Each row comes from the steps of one path. Every step used is in the known rows, and no mark comes twice. Write the path behind each row, first mark first.
Known rows
vomi/sivenot/zudoraf/ladeked/leri: [  0.4 -35.3   1.1 -12.8 -21.1  -6.5   9.9  21.3  -9.2   9.5  13.6  -8.5
 -30.1  18.5 -14.9  20.1  -5.8  -9.7 -24.6  -0.7 -28.2 -42.5  -1.4]
nelo/zudoraf/ladeked/dito: [ 10.2  16.3   2.7   8.6  11.1   0.5 -22.0  13.0  -0.9  -0.9   8.0   7.9
 -14.8  34.5  17.6   3.7 -22.6 -22.0 -56.5 -24.3  -8.2 -11.7  -7.5]
dito/ladeked/leri: [ 18.9  22.8 -11.4 -19.9 -32.5 -22.6  -0.2  43.3  21.7  23.2   4.6  10.7
  35.1   8.8  -1.5 -26.3 -62.6 -11.1 -41.4 -21.3  -1.7  -5.2  -9.6]
zudoraf/ladeked: [ -7.9  -1.0  22.2  -5.9  -0.2  -2.7 -15.3 -10.1  15.8 -13.7 -10.2  12.1
 -29.9  20.6 -15.6  28.1 -34.2 -20.6 -28.1 -18.4 -30.6  -1.2  -2.7]
dito/ladeked/zudoraf/sivenot: [ 18.2   2.9  21.5  10.9 -15.4 -16.1   2.4  38.5  -6.3   4.8  27.4  14.5
  32.4   3.1   8.2 -10.5 -60.0 -16.9 -39.5 -30.6  -9.3 -21.2 -22.8]
vomi/sivenot: [  3.9 -34.6   1.2  -9.1 -22.6  11.0  16.6  18.3  -8.4   4.9  16.2  20.5
  -7.4 -18.2 -14.7  16.3  14.2 -21.1  12.2   1.7 -13.8 -27.8   1.1]
sivenot/leri/ladeked: [  2.5   3.3  14.4 -17.6  20.7 -14.7  -4.2 -14.7  51.8  -6.7 -11.9 -28.0
  16.0  23.6 -29.3 -34.0 -33.2  30.4 -27.2  -2.6   8.2 -44.2  16.0]
dito/ladeked: [ 12.8  10.9  -8.8 -17.4 -24.1 -16.6  -1.5  14.3  17.5   3.5   1.2  21.0
  43.5  18.3   0.0 -12.7 -38.1 -19.3 -22.4 -19.7  -4.9  -1.3  -4.1]
leri/sivenot/zudoraf/ladeked/dito: [ -5.1 -28.4   2.1  12.4  24.4 -25.2 -16.5  -4.9 -13.4   0.2  12.0  -3.5
 -78.4  50.0  12.6 -14.7 -21.8 -27.3 -50.3  -6.0  -9.9 -23.7   5.1]
sivenot/zudoraf/ladeked/dito: [-17.0   8.5   4.3  -3.9   2.7 -15.8  -6.8  -9.1 -13.9   4.2   1.2 -24.4
 -35.9  63.6   9.6  11.2 -12.5  -3.7 -48.9 -16.9 -21.5 -28.1  -3.2]
dito/ladeked/zudoraf: [  6.1  13.0   9.5   1.0 -16.3 -24.2  -8.2  26.9   0.1  13.3  13.4   8.1
  38.9  10.2  19.8  -5.3 -62.7 -10.7 -37.8 -35.7  -8.2 -14.9 -16.7]
nelo/zudoraf/ladeked/leri/sivenot/geti: [ 37.3 -14.9  -5.0   7.8  22.1 -16.7 -23.8  36.9  12.7   2.1   7.3  -3.3
 -22.9  33.3   9.2 -22.1 -39.5 -14.3 -64.0 -16.4  -2.8 -16.6  -5.2]
nelo/vomi/sivenot: [ 10.8 -24.5  24.9 -45.4 -19.0  -2.8   9.0   6.7 -21.2   0.4  51.1  29.7
  -4.1 -36.8  10.6  26.6  15.1   3.3  -1.1  13.2 -19.1 -40.4  20.2]
zudoraf/ladeked/dito: [-16.6  26.6  27.0  -5.7  -6.1   3.4 -12.2   0.5   4.5  -0.5  -1.2  21.9
 -43.4  29.1  -5.0  22.2 -37.4 -42.6 -43.3 -34.9 -28.3 -12.5  -7.2]
ladeked/dito: [-14.1  39.7   6.7   0.5  -8.6   8.7   5.1  16.4 -16.2  19.1  14.4  14.9
 -19.1  10.8  16.7  -7.5  -5.0 -31.1 -21.9 -25.0   2.6 -16.7  -6.5]
zudoraf/sivenot: [ 24.3 -22.0  22.6  20.5  -0.6  17.7  20.1  23.7 -13.5 -17.5  30.3  13.4
 -11.7 -12.7 -23.3 -10.8   5.3 -12.8  -1.7  11.5  -4.4 -11.6 -10.9]
nelo/vomi/sivenot/zudoraf: [  7.3 -30.1  18.9 -45.0 -15.1 -11.3  11.0   2.1 -30.1   2.5  50.9   9.6
  -5.8 -15.2  16.7  24.0  20.7  15.4  -9.7  16.8 -18.5 -49.0  20.7]
zudoraf/sivenot/leri: [ 41.4 -17.1  29.5   6.3   5.1   0.4  39.3  34.4  17.8 -17.2  26.9   1.7
   4.1  -1.1 -41.8 -31.5 -16.1  10.3  -6.5  16.8  -0.4 -34.0  -5.9]
ladeked/leri/sivenot/zudoraf: [ 11.9 -10.2 -11.5   7.8   6.3 -28.2  -6.2  37.5  -3.4  28.1  14.0 -25.9
 -52.3  14.2   8.1 -36.6 -38.0   6.3 -46.0   5.5   7.8 -18.4  -1.1]

Write each row's path
[ 20.9   3.1 -16.8 -13.1 -19.2 -36.1  -5.3  41.3  14.7  23.5  10.6   2.5
   6.6  26.8   5.7 -38.7 -65.0 -15.1 -54.2 -14.7   0.0 -14.0  -5.0] : dito/ladeked/leri/sivenot/zudoraf
[ 22.8  -6.4  34.8   8.0   9.9  10.3  20.0  17.9  18.0 -15.1  26.2  -0.9
  -7.3   7.2 -39.4 -37.9 -20.1  -1.9 -29.6   1.5   1.8 -49.0  -2.0] : zudoraf/sivenot/leri/ladeked/dito
[ -3.4 -40.7   2.4 -11.6 -17.1  -3.2   9.0   6.3 -11.7   0.3  12.5  -3.0
 -25.2  22.3 -13.5  26.7   7.1 -13.3 -14.9   0.2 -30.7 -39.8   0.6] : vomi/sivenot/zudoraf/ladeked
[ 24.2  -4.5  -2.9  12.5  16.3 -12.9 -28.6  26.3   9.0   2.1   7.6  -1.5
 -29.7  24.9  10.6  -9.4 -41.2 -11.3 -63.6 -10.1  -5.3  -7.6  -5.7] : nelo/zudoraf/ladeked/leri/sivenot
[ 27.7 -19.6  32.4   7.3  13.7   7.4  18.5  12.8  24.9 -21.8  21.7  -5.9
  -1.3   3.7 -44.6 -34.6 -18.5   8.5 -21.5  10.0   1.7 -43.2  -0.3] : zudoraf/sivenot/leri/ladeked
[-24.6 -12.9  35.0  31.9  24.4  14.9 -40.6 -20.0 -11.4  -8.3  15.9 -23.1
 -22.7  -3.5   4.4  -5.4 -27.9   0.9 -47.1 -24.6  -0.8 -37.7  -4.5] : leri/ladeked/zudoraf/sivenot
[ 14.9 -15.1  17.6  -4.8   8.8 -19.9 -16.0  29.6  23.6   5.3  -0.5   5.9
 -57.5  24.1 -14.5  -8.6 -63.1 -27.8 -54.0 -21.9 -22.4 -16.0  -4.1] : zudoraf/ladeked/leri/sivenot/geti
[ 17.3  -3.8  -0.5   8.1  14.2  -4.5 -25.7   5.8   7.6 -11.8  -0.2   1.2
  -5.3  28.0   8.7   6.9 -20.6  -7.9 -45.8 -11.5  -9.1  -4.4  -4.9] : nelo/zudoraf/ladeked
[ -2.7  21.7  17.5 -18.6  15.6  -9.4  -1.7  -6.8  44.1   3.3  -4.0 -20.1
   6.7  29.3 -22.2 -38.9 -36.0  14.5 -37.9 -15.0   9.3 -52.6  12.6] : sivenot/leri/ladeked/dito
[  8.0  -9.2  34.4 -53.4 -11.7  -6.9   9.5   5.3  -1.5   3.8  50.5  20.7
  -2.4 -20.5   1.5   7.6  -3.2   7.0 -21.4   3.7 -13.3 -67.7  24.9] : nelo/vomi/sivenot/leri/ladeked/dito
[  2.8  -4.5  18.9  -0.3   2.6 -15.0 -19.9  17.8  18.8   4.8  -0.7   7.4
 -64.5  15.9 -14.1   3.6 -64.4 -25.4 -53.9 -17.3 -25.3  -6.4  -4.6] : zudoraf/ladeked/leri/sivenot
[  0.5  11.3  19.4  -7.8  -9.0  -9.4 -14.1  17.2  20.8   6.2  -6.7   0.2
 -38.7  12.7 -17.4  15.0 -57.9 -13.0 -46.8 -19.6 -28.0  -4.5  -8.0] : zudoraf/ladeked/leri
[ -0.3 -42.2  -0.5  12.7  27.6 -27.9 -18.5 -10.1  -8.1  -6.6   7.5  -8.6
 -71.7  47.9   6.6 -11.0 -19.5 -17.3 -41.8   2.8 -11.2 -17.5   7.4] : leri/sivenot/zudoraf/ladeked
[-12.2 -22.2  32.9  27.1  31.2  11.0 -35.9  -9.7  -7.9  -7.7  17.0 -23.8
 -13.9   5.8   4.5 -18.6 -26.2  -1.8 -45.7 -30.8   2.0 -46.1  -5.1] : leri/ladeked/zudoraf/sivenot/geti
[-10.2 -10.2   2.1  -4.1   7.2 -21.3  -9.3 -17.1  -5.0  -5.0  -5.7 -31.3
 -26.2  58.6   0.7  15.1 -10.1  11.6 -38.4  -3.6 -22.6 -18.8  -0.1] : sivenot/zudoraf/ladeked
[ -1.7   5.0  27.0  -5.0  26.7 -20.8  -7.8  -5.4  40.1   1.0  -2.9 -36.3
  12.4  18.2 -15.0 -28.9 -50.9  35.7 -37.6 -14.4   6.5 -53.0   6.6] : sivenot/leri/ladeked/zudoraf
[ 32.3 -18.8  -7.1   1.9  11.8 -23.3   0.2  57.5   9.2  26.1  14.5  -7.8
 -38.8   3.8   1.9 -51.7 -41.1  -9.8 -35.9  -5.3  12.0 -20.5  -2.4] : ladeked/leri/sivenot/geti
[ 19.8  -7.8  47.0  31.3  15.6 -11.5  18.8  41.7 -11.6   1.7  36.2 -17.2
  -3.2 -12.2  -1.2 -10.5 -45.8  17.7 -27.5 -11.5  -3.8 -42.8 -22.0] : ladeked/zudoraf/sivenot/leri
